Known rows, with every step that occurs
zemi > tudop: [-3.20 -2.28  0.03 -0.61 -0.98  0.40  0.97  2.01  0.26 -4.08 -1.59 -3.01
  0.19 -1.38 -1.69 -2.19  0.80 -0.82 -0.81 -0.33  2.68 -2.61 -1.07]
dorof > dazubip > dilir > zemi > kemipak: [-0.46  1.15  0.28  0.45 -0.36 -0.23  2.18  2.34  2.87  0.00 -0.36 -0.59
 -1.67 -1.44 -2.13  2.88 -2.15  0.99  2.36  0.63 -0.67  0.73  2.07]
tudop > dorof > dazubip: [-1.46  0.55 -0.49  1.59 -0.35  3.39 -0.20 -0.65 -0.38 -2.29  0.03 -0.43
  0.07  0.15 -2.07 -1.60 -0.34 -0.79  0.02  0.66  2.17  0.16  0.10]
dilir > zemi > kemipak > dorof > dazubip: [ 0.29  0.73 -2.20  0.52  1.20  0.05  0.57  0.62  4.02 -1.67  1.78  1.12
  1.34 -1.68 -2.80  2.26 -3.44  2.82  1.56 -0.16 -1.75  2.72  1.26]
kemipak > dilir > zemi > dorof > dazubip > tudop: [ 0.65  2.23 -0.98 -0.08  2.14  0.13  0.73  0.83 -3.26  0.89  2.20  1.36
  0.08  0.20  0.84  1.22  0.54 -0.27 -0.60 -1.27 -1.26  5.07 -0.35]
zemi > kemipak > tudop > dilir > dorof > dazubip: [ 2.02 -3.48 -0.19 -0.97  0.71  0.87  4.09 -3.04  1.67  3.33 -0.11 -0.42
  1.37  2.74  3.07  4.68  2.23  1.89 -1.37 -2.14 -2.69  0.52 -1.18]
dorof > dazubip: [-2.39 -0.26  1.36  0.64 -0.80  0.58  0.64  1.12  0.24 -3.59 -1.51 -2.45
  0.95 -1.22 -1.47 -1.67  0.36  0.23  0.45  0.35  1.78 -0.86 -0.80]
dazubip > tudop > dilir: [-0.46 -0.85  1.16  0.28 -1.88 -2.54 -0.32  0.98 -0.43  0.30 -3.16 -0.77
  2.56  0.08  0.59 -0.85  0.53 -1.51  1.51 -1.53  0.82 -1.67 -0.44]
dazubip > tudop > dorof: [-0.69  1.36 -2.11  1.51 -1.42  1.89 -0.98 -0.07 -1.54 -1.51 -0.88  0.31
  3.48  0.56 -1.49 -2.54 -1.30 -2.27 -0.40 -1.39  2.11 -0.81  0.87]
dazubip > dilir: [-2.14 -0.57  2.14  0.20 -3.21 -0.37 -1.52  2.90  0.63 -1.85 -2.74 -3.33
  0.18 -2.28 -0.70 -2.92  0.03 -1.00  1.78  0.79  2.77 -5.35  0.24]
dorof > dazubip > kemipak: [-0.24  0.74  1.65 -0.22  0.41 -1.49  0.32  0.11 -1.40 -0.93 -1.82 -0.49
 -0.47 -1.90  0.56 -0.98  0.55 -1.00 -0.29  1.65  0.75 -0.34  0.46]
kemipak > dorof > dazubip: [-1.12 -0.74 -1.10  0.18 -0.19  0.72 -1.03  0.02  2.70 -2.15  0.59 -0.09
  1.54 -1.69 -1.04 -1.70 -1.30  1.00  0.86 -0.02  1.29 -0.16  0.33]
zemi > dazubip: [-3.47  0.28  0.02  1.05 -2.50  2.31 -0.62  0.97 -2.05 -4.49 -1.83 -2.10
  0.49 -0.67 -0.10 -3.04  2.15 -0.36 -0.30 -0.22  2.22 -2.75 -1.29]
dorof > dazubip > kemipak > dilir > zemi > tudop: [ 0.81  0.09  0.46 -1.75  3.02 -1.94  1.55 -0.43 -0.51  2.69  1.59  0.57
 -3.86 -0.07  0.15  0.92  0.04 -0.54 -1.20  2.59 -1.42  3.08 -0.17]
zemi > dorof > dazubip > kemipak: [ 0.27  0.45  1.02 -1.42  1.64 -0.33  0.06  0.83 -4.20 -1.48 -0.87  1.57
 -2.26 -3.05  2.35  0.54  2.30 -1.36 -1.16  0.52  1.00  1.47  0.63]
dorof > dazubip > tudop > dilir > zemi > kemipak: [ 1.17  0.95 -0.67  0.76  1.04 -2.10  3.30  0.25  1.81  1.86 -0.85  1.93
  0.65  0.89 -0.63  5.01 -1.54  0.47  2.42 -1.66 -2.49  4.31  1.18]
dilir > zemi: [-1.75  1.71  2.45  0.89 -2.18 -1.95 -2.18  3.03  1.43 -4.78 -1.25 -2.63
  1.27 -1.38 -3.27 -2.08 -1.66  1.35  1.95  0.43  0.84 -3.00 -0.74]
zemi > tudop > dilir > dorof > dazubip: [-0.84 -5.78  0.26  0.43  1.32 -0.47  2.43 -1.44  2.78  0.39  0.02  0.84
 -2.06  3.26  2.31  0.70  3.32 -0.76 -0.56 -0.43  0.32 -0.08 -0.13]
zemi > tudop > dilir > dorof: [-0.88 -5.96  1.03  0.55 -0.36 -1.39  0.64 -0.31  1.85 -0.61 -1.23 -0.66
 -0.37  2.47  1.91 -1.07  3.39 -0.99 -0.61 -0.78  0.95 -3.17 -0.94]
tudop > dorof > dazubip > dilir > zemi: [-0.49  2.28 -0.09  1.04 -0.87  1.72 -1.91  0.97  3.26  0.35  1.18  2.00
 -3.74  0.47 -2.38  0.32 -3.04 -0.56  2.34  1.38  1.53  0.16  3.19]
dazubip > kemipak > dilir > dorof: [ 1.70 -1.97  2.35  1.66  0.24 -2.61 -1.05 -1.51 -3.66  1.99 -0.71 -2.75
  2.97  1.20  3.30 -4.00  3.75 -1.05 -2.16  1.93 -1.01 -3.50 -2.16]
zemi > kemipak > tudop > dorof > dazubip: [ 0.55  0.76 -2.80 -1.50  0.56  5.44  3.61 -2.46 -0.52  1.29  1.03 -0.52
  1.07  0.57 -1.14  3.55 -1.26  1.09 -2.17 -1.70 -0.34  2.20 -0.63]
kemipak > dorof > dazubip > dilir > zemi: [-0.28  0.89 -0.81 -0.27 -0.68 -0.69 -2.86  1.68  6.28  0.50  1.54  2.39
 -2.34 -1.55 -1.35  0.26 -4.01  1.28  3.08  1.06  0.21 -0.19  3.42]
dazubip > tudop: [-1.79  0.95 -0.28  0.65 -1.87 -0.84 -0.24  1.56 -1.01 -2.79 -2.33 -2.09
  4.36 -0.76 -0.85 -2.63 -0.32 -1.40  0.11 -1.53  1.58 -1.97 -0.06]

Rows
[ 1.40  1.92  3.31  0.27 -0.01 -3.87 -2.12  0.93 -2.34  1.30 -0.59 -2.05
  0.30 -1.21 -0.42 -2.07 -0.14  0.28  0.42  2.79 -1.40 -1.72 -1.52]
dazubip > kemipak > dilir > zemi
[ 0.90 -0.15 -0.11 -0.82 -0.56 -2.38 -3.36  0.22  0.30 -0.43 -0.91  0.45
  1.69 -3.25  0.62 -2.74 -1.03 -0.26  0.39  0.98  0.85 -3.01  1.08]
dazubip > kemipak > dorof
[ 1.52 -0.98 -0.87 -0.08  1.05 -1.59  0.42 -0.07  4.72  1.51  0.92  2.27
 -0.49 -0.71 -1.50  4.23 -2.38  2.61  3.03 -0.23 -2.29  2.80  0.97]
tudop > dilir > zemi > kemipak > dorof > dazubip
[ 0.78 -1.45 -2.25 -0.46  0.37 -1.19 -0.46 -1.15  2.81  2.61 -0.03  3.33
  1.43  0.08  1.46  0.86 -1.12 -0.52  1.90 -1.51 -0.03  2.20  1.49]
kemipak > dorof > dazubip > tudop > dilir
[ 0.81 -0.07  2.84 -0.09 -0.44 -2.29 -0.84  0.17 -4.64  1.55 -1.76 -3.60
  1.68 -1.75  1.05 -3.32  2.02 -1.04 -0.89  2.56  0.22 -2.67 -2.80]
dazubip > kemipak > dilir
[-0.41  0.85  2.22 -0.20  0.10 -0.54 -1.63  2.59 -4.04 -2.14  0.66 -2.36
  0.06 -1.43 -0.63 -1.29  1.42  1.13  0.03  0.21 -0.17 -0.50 -2.55]
kemipak > dilir > zemi > dorof
[ 1.36  4.35 -2.01 -2.10 -0.48  2.82 -2.48 -2.35 -1.25  2.11  1.73  4.15
 -3.61  1.18  1.34  1.64 -1.45  0.07 -1.86 -0.22 -0.66  0.32  1.58]
dilir > zemi > dazubip > kemipak > tudop > dorof
[ 1.14  2.68 -1.56 -1.13 -0.80  2.83  0.65 -0.55  0.73  0.01  1.19 -0.47
  1.18  0.41 -2.94  3.17 -3.24  2.25 -0.84 -1.80 -1.33  0.08 -0.26]
dilir > zemi > kemipak > tudop > dorof
[ 0.41 -0.44  2.45  0.69 -1.17 -2.66  0.60  1.95  1.14 -0.87 -2.22 -1.61
  0.48 -0.82 -2.19  2.42 -0.59  1.61  2.84  0.01 -1.25 -1.16 -1.09]
tudop > dilir > zemi > kemipak
[ 1.07  0.61  2.21 -3.94 -0.94 -0.78 -1.70  1.72 -0.19  0.44 -0.14  0.92
 -2.51 -0.76  1.10  3.83  0.05  2.22  0.66 -2.36 -0.74 -0.75 -1.32]
kemipak > tudop > dilir > zemi > dorof
[ 0.25  1.41  0.81  0.33  0.05 -2.99  0.19  0.53  2.46  1.03 -0.70  2.40
 -0.39  1.23 -0.50  2.25 -1.60 -0.23  2.52 -0.99 -0.94  2.70  1.41]
dorof > dazubip > tudop > dilir > zemi
[ 1.75  0.54 -0.41 -0.88 -0.16 -2.53 -4.22 -0.81  1.47  2.65  0.34  5.51
 -3.71 -0.66  2.54  0.89 -0.45  0.46  2.31  1.03 -1.03 -0.28  2.02]
tudop > dilir > zemi > dazubip > kemipak > dorof
[-1.77  0.98 -1.21  0.68 -0.27  0.18  1.44  0.54  0.01 -1.90 -1.26 -0.49
  2.68 -0.13 -0.45 -0.80 -0.42 -1.36 -0.03 -1.35  0.89  1.30  0.66]
dorof > dazubip > tudop
[ 1.96  3.24  0.39 -4.53  1.75 -0.51 -0.44  0.06 -1.24  1.15  1.60  3.39
 -3.99 -1.68  2.17  4.50 -0.76  1.20 -1.70 -0.94 -1.78  2.96  0.99]
dilir > zemi > dorof > dazubip > kemipak > tudop
[-1.43  0.30 -1.36  0.30 -0.18  1.82 -1.10  1.23  1.99 -3.09  1.28  0.72
 -2.28  0.66 -3.68 -0.79 -2.11 -0.51  0.00 -0.01  1.72 -0.48  0.91]
dilir > zemi > tudop > dorof
[-0.23  0.93  1.44 -0.12  1.53  0.53  0.00  1.45 -2.96 -1.04  2.04 -0.76
 -1.63 -0.78 -0.45  0.44  1.34  1.25 -0.01  0.42 -0.60  2.84 -1.83]
kemipak > dilir > zemi > dorof > dazubip
[-1.26  0.90  0.35  0.04 -1.08  0.31 -1.10  0.02 -3.57 -1.66 -2.25  0.26
 -1.20 -1.40  2.13 -2.38  2.29 -1.51 -0.81  1.17  1.33 -2.26 -0.01]
zemi > dazubip > kemipak
[-0.39  0.39 -3.62  0.07  0.33  0.37 -0.37 -0.58  2.11 -0.25  0.71  1.93
  2.94 -0.71  0.02 -1.01 -2.07 -0.27  0.31 -1.57  0.36  2.04  1.95]
kemipak > dorof > dazubip > tudop
[ 0.86 -1.28  1.12  1.47  0.96 -1.90  0.07 -1.50 -0.25 -0.28 -0.63  0.59
  0.75  0.98  2.70 -1.56  2.24 -0.90 -1.31  1.36 -0.39 -1.18  0.96]
dilir > dorof > dazubip > kemipak
[-0.55 -0.31 -0.82  0.33  0.64  2.04 -0.39  0.01 -0.47  0.27  2.40 -0.87
 -1.68  1.47 -2.81 -1.50 -0.81 -0.52 -0.82  1.06  0.70  0.43 -1.26]
kemipak > dilir > zemi > tudop > dorof
[-0.17 -3.84  2.25  2.01 -0.22 -1.38  0.29 -1.24  1.77 -0.10 -1.09 -0.43
  0.41  2.55  2.03 -0.49  2.87  0.01  0.80  0.09 -0.08 -1.38 -0.60]
tudop > dilir > dorof > dazubip
[ 1.39  2.83 -2.33 -1.28  0.83  3.79  2.30 -1.76  1.75  0.98  2.39  1.05
 -0.30  1.18 -2.57  4.85 -3.45  2.43 -1.01 -1.53 -1.78  3.32  0.42]
dilir > zemi > kemipak > tudop > dorof > dazubip
[ 0.49 -1.46 -1.15  2.63  1.11  0.00  1.96 -2.32 -1.56  2.07  1.05 -1.40
  4.32  3.67  2.60 -2.38  2.61 -1.20 -2.00 -0.66 -1.44  1.30 -1.09]
kemipak > dilir > dorof > dazubip > tudop
[-0.78  1.13  2.94  1.11 -1.33 -1.87 -1.69  1.89 -0.88 -1.49 -0.27 -4.30
  1.81 -0.61 -2.56 -2.67 -0.46  1.31  1.10  1.36 -0.38 -2.28 -2.89]
kemipak > dilir > zemi
[-1.39  0.39 -2.23  0.04  1.38  2.62  0.64  0.09  2.88 -2.12  2.37  2.40
 -3.80  1.26 -3.33  1.04 -2.29 -0.42 -0.36  0.30  1.23  2.81  1.69]
dilir > zemi > tudop > dorof > dazubip
[ 0.69 -3.03 -0.18  2.77  1.60  1.18  4.08 -2.08 -2.13  0.95  0.59 -3.83
  3.88  2.17  1.18 -0.44  3.57  0.80 -2.16  0.43 -2.04  0.85 -2.79]
zemi > kemipak > dilir > dorof > dazubip
[ 0.63 -2.68  0.60  2.18 -1.19 -2.80 -0.59 -0.72  0.44  0.72 -2.15  0.17
  3.95  3.05  2.83 -1.58  2.38 -1.40  0.41 -2.03 -0.30 -2.58  0.10]
dazubip > tudop > dilir > dorof
[-0.02  1.03 -1.50 -2.35 -1.26  4.67 -0.12 -1.26  1.57  3.26  0.87  0.70
 -2.60  0.56  0.01  1.44 -1.84 -0.57 -0.77 -0.33  1.63 -0.48  1.46]
kemipak > tudop > dorof > dazubip > dilir
[ 1.75  0.48 -0.56 -0.74  1.91 -0.21 -0.92 -0.96 -2.01  3.14  2.12  1.33
 -3.16  0.73 -0.68 -0.74 -0.69 -1.52 -1.46  2.20 -0.17  1.05 -0.15]
dazubip > kemipak > dilir > zemi > tudop > dorof
[ 0.87 -1.78  1.20 -2.70 -1.64  0.10  2.54 -0.33 -0.44  2.12 -2.51 -2.98
  1.84 -0.72  0.40  3.52  0.64  1.72 -0.02 -2.03 -1.05 -1.85 -2.56]
zemi > kemipak > tudop > dilir
[ 0.69 -1.57  0.47  1.95  0.20  0.05 -0.75 -2.88 -4.93  2.14  0.21 -0.58
  0.74  2.24  5.19 -3.80  5.52 -1.45 -2.75  1.63 -0.90 -2.25 -1.65]
zemi > dazubip > kemipak > dilir > dorof
[-1.25 -2.04  0.92  2.50 -0.21  0.12  0.49 -0.43  1.21 -3.01 -0.31 -1.67
  2.16  1.67  0.66 -2.36  1.97  0.19 -0.77 -0.05  0.57 -1.70 -0.23]
dilir > dorof > dazubip
[ 1.45  1.16  0.02 -4.82  1.58  1.10  0.76 -0.62 -3.56  1.41  0.29  1.84
 -2.49 -2.20  3.68  3.05  1.50 -0.03 -2.86 -1.14 -0.13  1.74 -0.07]
zemi > dorof > dazubip > kemipak > tudop
[-0.05  3.27 -3.27  2.25 -0.25  3.40 -1.47 -1.77 -3.21  1.79  2.44  2.13
  0.22  3.11 -0.09 -1.64 -0.30 -1.50 -0.50 -0.64 -0.35  2.45 -0.08]
kemipak > dilir > zemi > dazubip > tudop > dorof
[ 0.76  0.34 -1.41  0.02 -1.17 -0.81 -1.62  2.53  4.59  0.29  0.45  0.35
  0.22 -2.66 -2.07  1.13 -3.79  1.73  3.00  0.02 -0.66 -1.80  2.53]
dazubip > dilir > zemi > kemipak > dorof
[ 1.00 -1.41 -1.79 -0.92  3.13  2.41  2.00 -2.82 -3.43  4.44  1.97  1.42
 -3.31  0.93  0.90 -0.40  1.54 -2.73 -2.89  2.33  0.73  3.07 -0.46]
zemi > tudop > dorof > dazubip > kemipak > dilir
